Each row was made from one walk, in order. Every step used is in the known rows, and no mark comes twice. Write each row's walk.
Known rows:
f, c, l, g, a: [-0.81 -1.16  1.58  2.83 -2.05  0.57  0.39 -3.98 -6.06  0.00  0.16 -0.37
  0.37  0.26 -4.00  2.67  1.82  1.02  1.25 -2.02 -1.57]
f, g: [ 2.63  2.74  1.02 -0.87 -2.15  0.70  1.38  3.38 -2.15 -0.74 -0.10  2.22
  0.08  3.62  1.35  0.02 -0.26 -2.26  0.00  2.02  3.03]
f, c, l, g, b: [-2.77 -1.70  0.69  0.08 -1.34 -0.28  0.23  0.07 -4.97  0.99 -2.78 -1.61
 -1.64  1.76 -4.86  4.03  0.48 -1.11 -3.25 -0.84 -2.47]
x, c, f, g, a: [ 3.61  3.24  2.54  6.48  0.90 -0.54  4.29 -1.74  0.01 -3.33 -0.03  1.16
  3.67 -0.35  2.46 -4.84  2.92 -0.10  6.41  1.52  4.69]
l, c: [-3.04 -1.89  1.00 -1.28 -1.04  0.84 -0.55 -0.95  0.91  0.58  0.78  1.03
 -1.36 -1.13  3.04  1.85 -2.12  0.24 -2.65 -0.25  1.24]
x, c, f: [-0.09  1.47  1.73 -0.48  3.54 -3.50 -1.29 -2.57  5.40 -2.86 -1.44 -1.49
  0.82 -0.68  5.42 -3.85  2.04 -2.45  5.40  0.95  2.61]
l, g, a: [ 0.97 -0.08 -1.97  3.49 -4.48  3.67 -0.89 -0.11 -5.90 -1.73  1.62 -0.15
  1.67  0.49 -2.89 -1.74 -0.51 -0.60 -1.23 -3.38  1.59]
c, l, g, x: [-1.34 -1.42 -0.84 -0.39  0.69  0.67 -1.64 -0.88 -2.38  0.49 -0.71 -2.73
  2.68  1.60 -2.42  2.72  1.59  0.16 -0.87 -2.59 -3.99]
x, c, l, g: [ 0.12 -1.98  0.90 -1.49  1.46 -4.37 -0.63 -5.48  3.65 -0.14 -1.68 -0.52
 -1.40  0.56 -0.08 -2.38 -0.03  0.12  3.25  1.91  0.84]
f, c, a: [ 0.25  1.07  2.37 -1.31  0.13 -1.16 -1.12 -0.95  0.25  1.72 -1.24  1.15
 -1.46 -0.44 -0.30  1.65  2.89 -0.89  2.47  1.76 -0.64]
b, c, f, g, a: [ 2.10  3.03 -0.96  1.83 -1.99  1.52  1.00  3.45  0.18 -2.08  0.32 -0.71
 -0.07  3.79  0.99  2.38  0.29  0.29  1.84  1.72  0.63]
g, l: [-0.96 -1.49 -0.32 -1.54 -0.29  3.64 -0.10  3.23 -4.66 -0.06  2.55  1.84
 -0.10 -1.48  1.75 -2.14 -0.70 -1.26 -2.28 -3.82 -0.36]
b, c, a: [-0.49  0.07 -0.67 -6.23 -0.98 -1.03 -3.22  1.92  7.34  1.63 -0.86 -0.89
 -2.29  0.89  0.65  2.13 -0.10  0.54  0.88  3.22 -2.13]
x, c, f, g: [ 3.82  3.37  2.23  2.21  2.26 -3.58  2.24 -1.12  4.23 -1.45 -1.70  0.92
 -0.31  2.35  4.62 -3.66  1.98 -2.24  4.91  4.07  4.52]
f, g, l, c: [ 1.39 -2.46  0.38  3.22 -2.36  2.08  5.18  1.17 -3.48  3.72  2.66  5.47
 -4.16 -0.66  1.77  1.36 -3.21  1.35 -4.81  0.25  0.78]
l, g, x, c, a: [ 2.92 -0.49 -0.72  3.71  2.08 -0.71  0.30 -4.77  2.24  2.39  0.85  0.95
  1.85 -3.67 -3.97 -3.79  2.00  1.18  2.12  1.36 -0.26]
g, l, c, a: [-1.22 -4.13  0.18  0.40  0.27  1.35  2.87 -0.92  2.85  5.00  2.03  3.01
 -2.86 -3.34  2.32  0.00  0.34  2.40 -2.07 -1.36 -3.06]
b, c: [-2.10 -0.17 -1.23 -6.14 -1.43 -0.05 -4.69  2.88  1.49 -1.14  0.57 -0.87
 -2.38  0.48  0.36  2.62 -3.03 -0.56 -2.09  2.14 -0.45]
x, c, l, g, a: [-0.39 -1.75  1.91  2.77  0.65 -1.14  1.19 -5.30 -0.72 -1.66  0.34 -0.11
  3.02 -2.16 -2.22 -3.28  1.59  2.38  3.81 -0.48  1.04]
x, c: [-0.52  0.10  2.60 -2.01  1.94 -1.11 -0.75 -1.55  0.81 -2.45 -0.17  1.24
  0.99 -3.73  1.98 -4.37 -0.35 -0.64  2.22  1.75  3.59]
b, g, x, c: [ 2.33  1.65  0.68 -0.81  0.34 -0.19 -0.47 -2.24 -0.72  0.22  1.83  1.59
  0.40 -4.70 -1.81 -1.91 -2.18  4.48 -0.04 -1.63  0.90]
g, b, c, a: [-2.92  0.66 -1.71 -4.47 -1.05  1.63 -1.32  5.28  4.89  0.96 -2.13 -1.39
 -0.17  0.14 -2.14  2.09 -0.39  0.12 -2.66  1.17 -2.74]
g, x, c, l: [-3.42 -1.22  2.90 -1.28  5.90 -1.08  0.47 -3.42  0.46 -1.17 -0.16 -1.15
  5.10 -5.21 -0.23 -0.85  3.19  1.75  2.82 -0.47 -1.58]

Write each row's walk:
[-1.18 -1.63 -0.28 -3.44 -1.32 -2.20 -2.63 -0.85  1.69  0.14 -1.79 -2.19
 -0.95  4.18  0.75  1.64  0.93 -1.30  0.77 -0.84 -1.51] -> c, l, g
[ 0.72 -0.05 -2.76  2.40 -1.59  2.62 -2.37  0.43 -5.34 -0.31  1.59 -0.88
  1.55  0.59 -3.81  0.13 -0.32 -1.12 -3.18 -2.98 -0.76] -> l, g, x
[ 0.65  0.23  3.65  1.75  4.80 -1.51  4.14 -1.84 -1.11 -0.01 -0.98  1.45
  4.13 -2.27 -1.30 -0.04  3.05  1.58  3.02  2.55 -0.13] -> f, g, x, c, l
[ 3.70  1.69 -0.53  2.34  0.10  1.47  3.34  4.20 -2.08  0.54  0.17  1.80
 -1.30  4.25  4.61 -0.68  1.25 -2.33  0.99 -1.03  0.04] -> c, f, g, l
[-1.85 -1.11 -4.19 -2.13 -4.26  2.09 -2.31  4.25 -1.53 -0.04 -0.31 -2.18
 -3.02  2.05 -5.04  2.63 -5.22 -0.46 -6.82  0.18 -0.55] -> l, g, b, c
[-4.30 -0.26 -2.41 -4.17 -2.06  3.16 -2.10  6.14 -0.93 -1.46 -0.79 -1.64
  0.34 -0.58 -2.19  2.35 -3.53 -0.48 -5.58  0.07 -0.95] -> g, b, c
[-1.57  0.32 -5.11 -0.54 -2.14  0.32 -2.64  4.22  2.70 -0.73 -2.11 -4.78
 -3.16  4.96 -1.24  3.12 -2.83 -1.74 -3.41 -0.30 -1.45] -> l, g, b, c, f
[ 1.28 -0.66 -1.15  3.29  1.43  0.26 -0.59 -3.69 -3.40 -0.23  2.17  0.79
  1.63 -4.05 -4.32 -3.38 -1.39  0.58 -0.76  0.01  1.84] -> l, g, x, c
[ 4.10  0.90  1.26  3.77  3.15 -1.27  4.57  0.48  0.26 -0.26  0.70  2.87
 -1.47  0.46  4.49 -4.72  1.21 -0.97  3.32  1.24  2.14] -> x, c, f, g, l
[ 2.38  3.16  0.53  0.39  2.06 -2.59 -1.17 -2.32  3.20 -0.65 -0.02 -1.28
  0.36 -1.18  1.82 -2.05 -0.23  3.19  2.93 -2.45  0.37] -> b, g, x, c, f
[ 2.42  0.40 -0.13  0.71 -1.61  3.13  3.57  4.59 -6.35  0.90  1.53  4.22
 -1.09  1.27  1.33 -0.87 -1.24 -1.35 -2.44 -0.38  0.91] -> f, g, l
[-0.44 -0.89  1.01 -1.27 -0.37 -2.95 -1.45 -3.18 -2.60  1.76 -1.78 -0.75
 -2.96  2.70 -1.92  4.17  0.49 -1.03  0.42  1.19 -1.54] -> f, c, l, g
[ 3.59  2.17  1.27 -1.17  1.42 -1.95  0.23 -3.19  4.56  2.79  0.73  1.85
  0.55 -4.14 -2.22 -2.47  0.75  5.10  3.40 -0.29 -0.92] -> b, g, x, c, a
[-0.29  2.07  0.60  2.71  5.65 -1.21 -0.54 -2.32  1.44 -2.60 -0.10 -1.78
  4.21 -3.34  2.48 -2.84  2.73 -0.83  3.43 -1.23  0.63] -> g, x, c, f
[ 1.92  2.53 -1.50 -1.95 -0.69 -2.64 -0.58  4.02  4.29 -0.36 -1.32 -1.65
 -3.50  6.40  3.24  3.74 -0.82 -1.72  0.95  4.34  0.50] -> b, c, f, g
[-2.24 -0.56  0.14  0.03  0.74 -2.18 -0.82 -1.57  5.06 -0.29 -1.30 -1.98
 -1.76  1.59  6.68  1.88  0.21 -1.19  0.77 -0.67  0.06] -> l, c, f
[ 0.74  1.63  0.23  6.09  1.90  0.01  3.66 -0.21  0.38  1.68 -0.01  0.10
  0.77  1.07  2.83  4.22  0.66 -0.22 -0.71  0.17 -0.50] -> l, c, f, g, x
[-0.85  0.39  1.50  1.03  3.91  1.22 -0.52 -1.37 -2.60 -1.92  1.60  1.00
  4.67 -6.42 -1.06 -2.91  0.20  0.44  0.31 -0.47  1.43] -> g, x, c
[-0.35 -0.49 -3.75 -2.23 -3.71  0.75 -1.30  3.26  3.92  2.54 -1.15 -2.04
 -2.96  2.43 -4.87  2.02 -2.09 -0.13 -4.22  1.40 -2.51] -> l, g, b, c, a
[-4.14 -2.03  0.64 -8.50  0.82 -1.92 -3.29  1.60  4.42 -0.36 -1.31 -2.38
 -1.66  1.91  1.48  4.89 -0.66  0.98  0.06  1.91 -3.03] -> b, c, l
[-2.40 -4.35  0.17  0.12 -1.26  2.81  1.66 -0.31 -2.44  2.61  3.25  3.26
 -3.00 -3.64  2.76  0.59 -2.61  1.25 -5.07 -2.95 -1.07] -> g, l, c
[-1.25 -1.58  0.15  0.91 -2.73  1.96 -0.32 -1.70 -2.56 -1.75 -0.01 -1.23
  2.70  1.72 -1.45 -0.10  1.70  1.00  1.10 -3.24 -1.41] -> c, l, g, a
[-1.30 -0.15 -2.73  0.61 -3.83  2.72 -0.79  3.42 -4.23 -1.27 -1.33 -1.22
  0.63  2.21 -3.24 -1.13 -1.77 -2.77 -4.91 -3.20  1.11] -> l, g, b
